Each row was made from one path, in order. Every step used is in the known rows, and no mark comes twice. Write each row's path.
(in the rows, 128 means zero)
Known rows
fuvoz, pebibim, gemos, kisun, ketat, silut: [ 70 118 157  69 122 135 126 109 156 143 119 140 128 152 125 168 151 116
 132 110  75 110 142 131 114 101 117 123 164 137 147 129 140 114 158 115
 144]
dubo, kisun, gemos, pabut, ketat, silut: [ 83 145 122 158 105 130 141 122 149 117  88 138 141  95 126 140 126 120
 121 139 114  83 116 116 229 104 119  34 152 140 169 143 126 100 178 166
  95]
fuvoz, silut: [ 83  41 115  63 143 138 135 129 125 110 119 144 111 120 128  90 127 115
 107 127 120 118 130 138 139  97 119  99 131 105 166 138 149 104 172 155
 118]
fuvoz, pabut, gemos, kisun: [ 76 121 157  92 107 142 141 122  68 129 113 152 137 164 125 130 166 115
 118 131 109 138 117 120  99  89 129 109  95 124 121 127 141  84 162 163
  74]
dubo, pabut: [ 86  75 133 140 122 148 117 139  56 123  94 143 101 147 126  54 148 113
 116 128 116 121 118 131 139  91 124  91 105 105 148 134 130  86 154 155
  83]
fuvoz, pebibim, gemos, silut: [107 138 128  57 118 146 133 121 130 128 133 131 148 166 127 109 145 129
 105 126 102 132 132 121 148 145 121  85 147 119 144 140 128 112 161 133
 137]
kisun, gemos, pabut, dubo, silut, fuvoz: [ 91 100 106 164  85 136 189 120 132 119 126 101 123  70 124  97 116 118
  59 111 152  96 104 114 136  90 108 135 158 126 100 138 107  92 151 143
 115]
pebibim, fuvoz, pabut, dubo, kisun, gemos, silut: [114 119 135 204  92 156 169 121  74 101  95 120 138 107 132 103 151 118
 115 108 125 106 140 129 146 131 118  91  72 116  96 126  81 115 163 156
 126]
kisun, ketat: [ 90  92 129 100 127 159 121 114 132 122 129 147  90 128 128  76 135 116
 125 117  78 100 136 137 110  75 122 100 109 117 161 128 152 104 169 146
 116]
pebibim, gemos, pabut: [ 97  81 116  57  90 164 136 138 116 125 144 162 132 154 129  88 136 128
 101 123  96 123 118 111 175 105 115 107 128 108 127 136 145 108 173 150
 102]
kisun, ketat, silut, fuvoz, pabut: [ 87 119 147 207 133 145 125 116 113 131 123 156 134 103 131 127 135 106
  98  89  92 102 109 117  88 107 116 133 108  97 151 134 125 106 158 121
 122]
pabut, ketat, silut, gemos, kisun: [ 95  82 152  78 133 101 161 100 181 131 124 153 150 128 116 116 130  99
 125 140  92  99 140 118 147 103 113  74 179 149 117 152 142  83 162 115
 105]
gemos, kisun, ketat, silut, fuvoz, pebibim: [ 76 146 156 149 144 105 130  99 142 143 139 117  90 105 122 152 152 104
 124  98 105  91 127 120  64  87 111 124 162 137 145 123 127  98 143  96
 158]
pabut, gemos, kisun, ketat, silut: [ 64 106 163  69 102 138 143  95 134 134 104 140 123 137 124 156 144 107
 127 126  79  98 134 136 111  86 124  89 134 134 154 124 148 116 166 139
 111]
gemos, pabut, ketat, silut, fuvoz, pebibim: [ 94 197 134 159 147 106 125 114 170 132 130 127 118 108 128 141 145 112
  95 121 136  99  89  87 153 131 116  84 192 138 148 146 113 104 164 104
 142]
pebibim, fuvoz, pabut: [ 92  90 134 144 129 173 123 139  95 113 125 160 134 140 135  77 159 113
 103 109 108 120 132 118 106 111 119 133  73 108 108 128 118 108 176 145
 122]
fuvoz, pabut, ketat: [ 90 129 136 119 136 147 123 127 113 116 103 163 132 147 128  97 148 116
 114 129 104 126 113 116 136 116 132  88 112 120 144 146 133  86 180 159
  85]
kuvan, silut, fuvoz, pabut: [100 111 130 189 141 137 134 128  77 121 150 153 135 129 121  74 149 104
 118 110 131 126 103 112  93 122 110 128 125  92 128 133 122  69 159 125
 112]
mapos, silut, fuvoz: [ 86  85 104  85 146 176 139 117 110 121 158 123 122 117 112  85 138 110
  89 108 137 110 112 126  98 119 109 106 163 113 177 127 155  74 181 131
 147]
dubo, silut: [ 73  78 112  92 136 130 134 127 141 121 132 116 124 119 127  67 123 114
  80 141 111 120 130 139 126  81 119  91 145 129 138 135 137  83 169 161
 105]
kuvan, silut, gemos, kisun, ketat, pebibim, fuvoz: [135  35 150 161 137 139 163 107 181 114 144 151 105 146 120 139 141 114
 150 104  94  97 152 118  78 105 100 163 134 116  73 119 150  85 146  93
 141]
silut, fuvoz, pebibim, gemos, kisun: [ 94 123 138  48 116 149 145 117 158 136 164 135 123 158 115 130 164 117
 113 108 128 124 134 110  93 110 108 141 171 131 102 129 141  83 149 103
 149]
pebibim, fuvoz, silut, gemos: [112  23 109  85 143 163 149 127 198 102 147 174 148 126 125  98 130 110
 101 105 130 114 149 122 129 114 105 133 132 106  96 144 143 110 164 107
 156]
silut, gemos, kisun, ketat, pebibim, fuvoz, pabut: [129  64 160 197 129 152 153 123 148 122 125 167 118 145 129 167 150 128
 118  87  88 111 143 110  58  94 112 190  87 110  58 124 144  93 139 111
 112]
fuvoz, pebibim: [ 81 150 128  91 153 140 108 126 122 128 142 116 111 142 127  70 160 119
 125 132 112 118 122 121 121  93 120  85 145 139 156 132 130  92 160 138
 133]
kuvan, silut, fuvoz, pabut, gemos: [ 94 145 137 162 123 163 139 116  98 119 137 160 170 154 120 108 160 105
 113 120 139 133  93 103 107 141 117 119 129  95 123 136 131  76 163 130
 109]
kuvan, silut, fuvoz, pebibim, gemos, kisun, ketat: [ 97 128 144 103 121 144 140 102 161 135 163 149 113 157 112 148 158 109
 145  94 118 116 130 119  68 120 107 152 175 119 121 126 146  83 147  84
 162]
kisun, gemos, pabut, dubo, silut, kuvan: [ 75 109 121 149  88 128 184 125 143 117  84 111 125  61 122  81 118 106
  95 147 118 101  95 118 159  65 116 122 167 129 109 140 112 102 149 161
 102]
ketat, pebibim, gemos: [117  46 126  37 114 186 148 130 168 116 111 135 149 175 130 117 139 140
 108 131  84 120 132 116 160 120 117 124 136 105 114 131 159  96 168 152
 103]
kisun, gemos, silut: [104  87 126 103  97 150 156 120  92 118 109 118 130 108 124  79 121 123
 108 119 107  99 135 137 147 117 115  75 112 115 153 134 130  99 161 172
 103]
fuvoz, pabut, dubo: [ 88 101 137 135 125 143 140 124  58 119 106 130 124 136 133  53 159 113
 115 126  99 122 115 120 118  93 127 106  99 114 121 134 109  97 163 156
  99]
silut, gemos, pabut, dubo, kisun: [122 115 109 145 117 120 157 119 131 119 159 133 113 119 127  50 145 117
 127 142 113 109 120 107 183  71 114  63 138 129  94 138 121  87 145 120
 106]
ketat, pebibim, fuvoz, silut, gemos: [137   4 115 112 153 156 160 129 208  98 124 152 138 135 129 139 127 130
  95 109 124 111 145 111 129 124 104 156 132 100  84 139 151 108 157 111
 144]
ketat, pebibim: [109  67 129  96 140 151 136 128 128 118 111 113 108 142 131  91 139 134
 115 138  92 107 124 119 137  96 118 103 127 114 139 124 149  86 163 159
 100]
silut, gemos, pabut, ketat, pebibim: [144 102 124 134 132 131 156 121 193 117 121 150 127 142 129 120 126 138
 104 138 102 110 106  87 180 112 117  98 158 122 101 152 154  82 154 126
  83]
kuvan, silut, fuvoz, pebibim, gemos, kisun: [ 95 118 138  75 130 131 146 112 138 133 172 140 128 163 110 121 164 108
 138 115 137 128 127 109  92 127 103 137 189 125 105 128 135  70 147  95
 153]

Which path is each row?
[ 83 148 143 183 116 109 151 108 148 120  86 132  89  66 130  99 139  96
 151 150  69  87 104 114 178  65 122  66 148 122 154 128 114 124 152 123
 123]
gemos, pabut, dubo, kisun, ketat, silut, kuvan
[ 94  68 105  71 148 173 139 122 126 123 165 141 161 135 111  75 136 114
 104 122 114 119 121 126 128 109 110  94 168 121 163 142 164  74 173 127
 129]
mapos, silut, gemos
[ 89  27 115  77 142 158 136 131 149 100 126 153 115 124 130  99 137 113
 101 111 129 112 146 133 125 113 112 125 112 103 133 128 136 125 182 136
 152]
pebibim, fuvoz, silut
[118 100 116  96 136 203 159 124 164 112 115 154 180 173 118 205 141 136
  74 101 128 134  94 100 130 185 121 153 175  96 141 145 165  74 183 133
 115]
mapos, silut, fuvoz, pabut, ketat, pebibim, gemos
[ 95  53 129  95 122  90 191 105 148 127 150 108 126 117 117  68 129 104
  96 139 112 118 142 132 104  66 111 111 171 148  73 141 125  74 139 117
 107]
pabut, dubo, silut, gemos, kisun
[ 74  94 128  99 129 120 172 114 170 113  93 111 118  87 120  51 129  93
 105 164  99 112 113 127 127  75 121 107 173 132 116 138 119  92 152 139
 117]
pabut, dubo, silut, kuvan
[ 97 153 122 136 161 128 124 117 134 126 164 119 117 131 118  77 160 104
 133 122 144 114 108 109  98 121 107 107 174 123 139 130 122  75 153 106
 158]
kuvan, silut, fuvoz, pebibim
[ 98 107 119  98 124 137 144 112 118 110 127 108  99 126 128  41 158 110
 139 151 100 106 137 131 162  77 123  47 128 135 133 124 120  89 165 148
 118]
pabut, dubo, kisun
[114  29 142  29 110 150 163 126 141 124 116 129 122 173 124 138 143 137
 120 132  84 119 145 122 129 101 114 135 138 118 100 122 166  84 161 148
  96]
ketat, pebibim, gemos, kisun
[103 173 103  68 131 174 136 120 177 127 157 149 145 157 114 171 148 126
  78 105 154 129  88  93 147 168 117 117 216 125 165 147 148  91 183 106
 162]
mapos, silut, fuvoz, pebibim, gemos, pabut, ketat
[105 135 146 134  98 163 144 121  94 111 110 159 159 157 134 128 152 117
  86 112 116 133 123 113 118 160 128 100  72 103 109 131 109 127 174 146
 116]
pebibim, fuvoz, pabut, gemos, silut
[134  83 148  91 105 158 165 114 199 115  82 151 128 133 126 147 116 130
 123 128  53 110 122 117 137 139 121 136 138  87 130 131 157 116 145 129
 112]
kisun, ketat, pebibim, gemos, silut, kuvan
[101 128 123 160 110 127 141 111 109 117 120 125  62 110 133  82 148 119
 134 128  90  97 121 128 156  59 125  67 111 127 146 122 124 110 160 140
 117]
gemos, pabut, dubo, kisun, ketat
[ 97 139 155 143  92 142 150 120 100 117  55 152 129 139 120  98 140 101
 119 151 112 132  94 117 153 130 132  74 122  94 143 139 127 103 140 143
  75]
dubo, pabut, gemos, silut, kuvan
[100  89 161 155 129 116 156 114 165 123 114 179 168 138 123 148 145  99
 111 112 105 111 141 104 115 128 113 120 131 135  76 147 116  98 168 105
 117]
pebibim, fuvoz, pabut, ketat, silut, gemos, kisun
[126 175 128 193 107 137 161 112 133 109 109 144 143 102 120 147 131 119
 103 108 137 105 114 118 155 152 121  72 118 111 140 145 116  76 160 148
  95]
dubo, kisun, gemos, silut, fuvoz, pabut, ketat
[117 103 134  73 144 148 141 115 175 110  94 123 112 148 127 115 136 133
 117 146  92 102 123 113 154 119 126  84 152 126 140 137 154  87 174 156
  95]
pabut, ketat, pebibim
[118 188 121 165 117 133 166 100 132 116 127  79 115  93 121 107 152 117
 119 117 150  93 123 122 139 129 113  70 154 136 128 129  94  92 136 119
 157]
pabut, dubo, kisun, gemos, silut, fuvoz, pebibim
[113  70 123  34  96 159 154 120 121 121 130 148 144 158 126  83 127 124
  97 127  87 125 140 129 158 142 117  81 125 102 133 139 138 110 170 147
 113]
pebibim, gemos, silut
[110 112 123 121  93 137 174 104 101 109 104  95 120 101 124  74 136 118
 130 136 110  95 139 141 179 106 119  39 124 128 141 128 107 101 157 165
 113]
pabut, dubo, kisun, gemos, silut
[108  11 133 102 126 135 158 112 192 111 141 179 102 120 120 146 129 108
 120  86 116 104 164 137  75  85 107 157 118 112  97 132 158 109 155  94
 154]
pebibim, fuvoz, silut, gemos, kisun, ketat
[ 97 158 124 113 151 149 118 119 142 127 160 120 113 126 123  80 159 113
 110 115 134 111 115 108  95 104 112 110 158 129 133 130 126  81 149 112
 151]
silut, fuvoz, pebibim
[ 81 143 125 146 117 158 148 123 144 120 130 142 167 135 126 141 138 112
  51 120 142 140  95 113  99 120 124 132 133 112 112 142 131  81 158 143
  94]
dubo, silut, fuvoz, pabut, gemos
[ 96 119 169 144 114 145 147 114  98 125  82 143 113 167 129 193 157 137
 118 116  85 125 115 116  79  91 133 147  88 113 125 118 160  88 151 159
  72]
fuvoz, pabut, gemos, kisun, ketat, pebibim
[ 71  66 158 104 121 107 136 106 106 135 112 133  93 113 125 118 136 103
 135 118  72  91 144 142  98  67 116  96 128 131 163 121 141 108 165 139
 115]
gemos, kisun, ketat, silut
[109  15 120  98 152 157 150 133 163  96  99 131 109 129 134 136 135 131
  97 115 123 107 139 124 124 126 112 142 120 100 123 123 146 116 174 141
 147]
ketat, pebibim, fuvoz, silut
[ 64 138 169  79 120 135 136 110 191 140 104 154 135 124 118 164 151 100
 154 130  68 110 128 123 113  89 117 134 183 133 143 131 144 115 148 105
 144]
fuvoz, pebibim, gemos, kisun, ketat, silut, kuvan
[122  81 132  82 142 176 147 119 203 100  98 136 112 152 131 127 144 127
 109 130 103  96 136 107 138 139 121 111 132 129 110 129 141 103 181 139
 132]
pabut, ketat, pebibim, fuvoz
[105 160 140  61 120 141 145 120 169 126 109 144 149 137 121 105 147 114
 125 144  94 131 115 112 148 138 119  96 171 114 135 140 131 112 147 120
 137]
fuvoz, pebibim, gemos, silut, kuvan
[119 100 123 118 121 127 155 109 117 120 147 124 102 110 123  65 125 112
  89 114 116 107 126 120 112 132 111  84 124 102 138 131 125  93 155 125
 124]
gemos, silut, fuvoz
[ 90  87 129 112 136 142 140 115 139 126 141 128 136 103 125  77 132 103
  99 118 107  93 122 117 130 112 107  92 152 115 147 134 127  99 167 123
 134]
ketat, silut, fuvoz
[118  53 129  99 138 173 139 128 156 107 117 125 108 143 133  97 150 130
 107 123 101 101 142 114 118 114 112 130 109 118 103 117 136 105 170 142
 134]
ketat, pebibim, fuvoz
[132 104 137 138 127 165 159 123 171 110 107 168 172 175 120 169 141 126
 111 118 122 130 100  90 140 181 116 151 165  88  97 147 143  70 165 122
 105]
kuvan, silut, fuvoz, pabut, ketat, pebibim, gemos
[ 77 110 154  54  97 158 143  99 135 127 122 149  95 155 121 133 151 113
 132 122  88 111 136 135  90  75 128  98 115 133 142 121 158  98 163 146
 103]
pabut, gemos, kisun, ketat
[108  74 121 110 142 140 141 117 138 122 157 153 153 143 115  39 134 104
 141 132 108 116 128 118 140 103 105  89 158 116 117 146 145  70 154 117
 116]
kuvan, silut, gemos
[ 99 114 140 130 131 169 126 128 139 106 105 174 134 148 131 105 157 110
 103 117 113 119 129 112 120 134 126 112  99 121 113 140 120 104 185 143
 121]
pebibim, fuvoz, pabut, ketat
[ 78  62 124  71 144 130 146 129 159 108  97 159 116  92 121  88 128 101
 127 144 110 116 116 130 138  88 117 110 151 100 159 139 156 105 162 141
 122]
fuvoz, silut, kuvan
[104 125 134  60 103 148 149 105 118 117 114 131 142 152 126  93 136 117
 103 140 105 122 123 125 151 133 127  52 119 115 149 133 135 112 167 156
 101]
pabut, gemos, silut
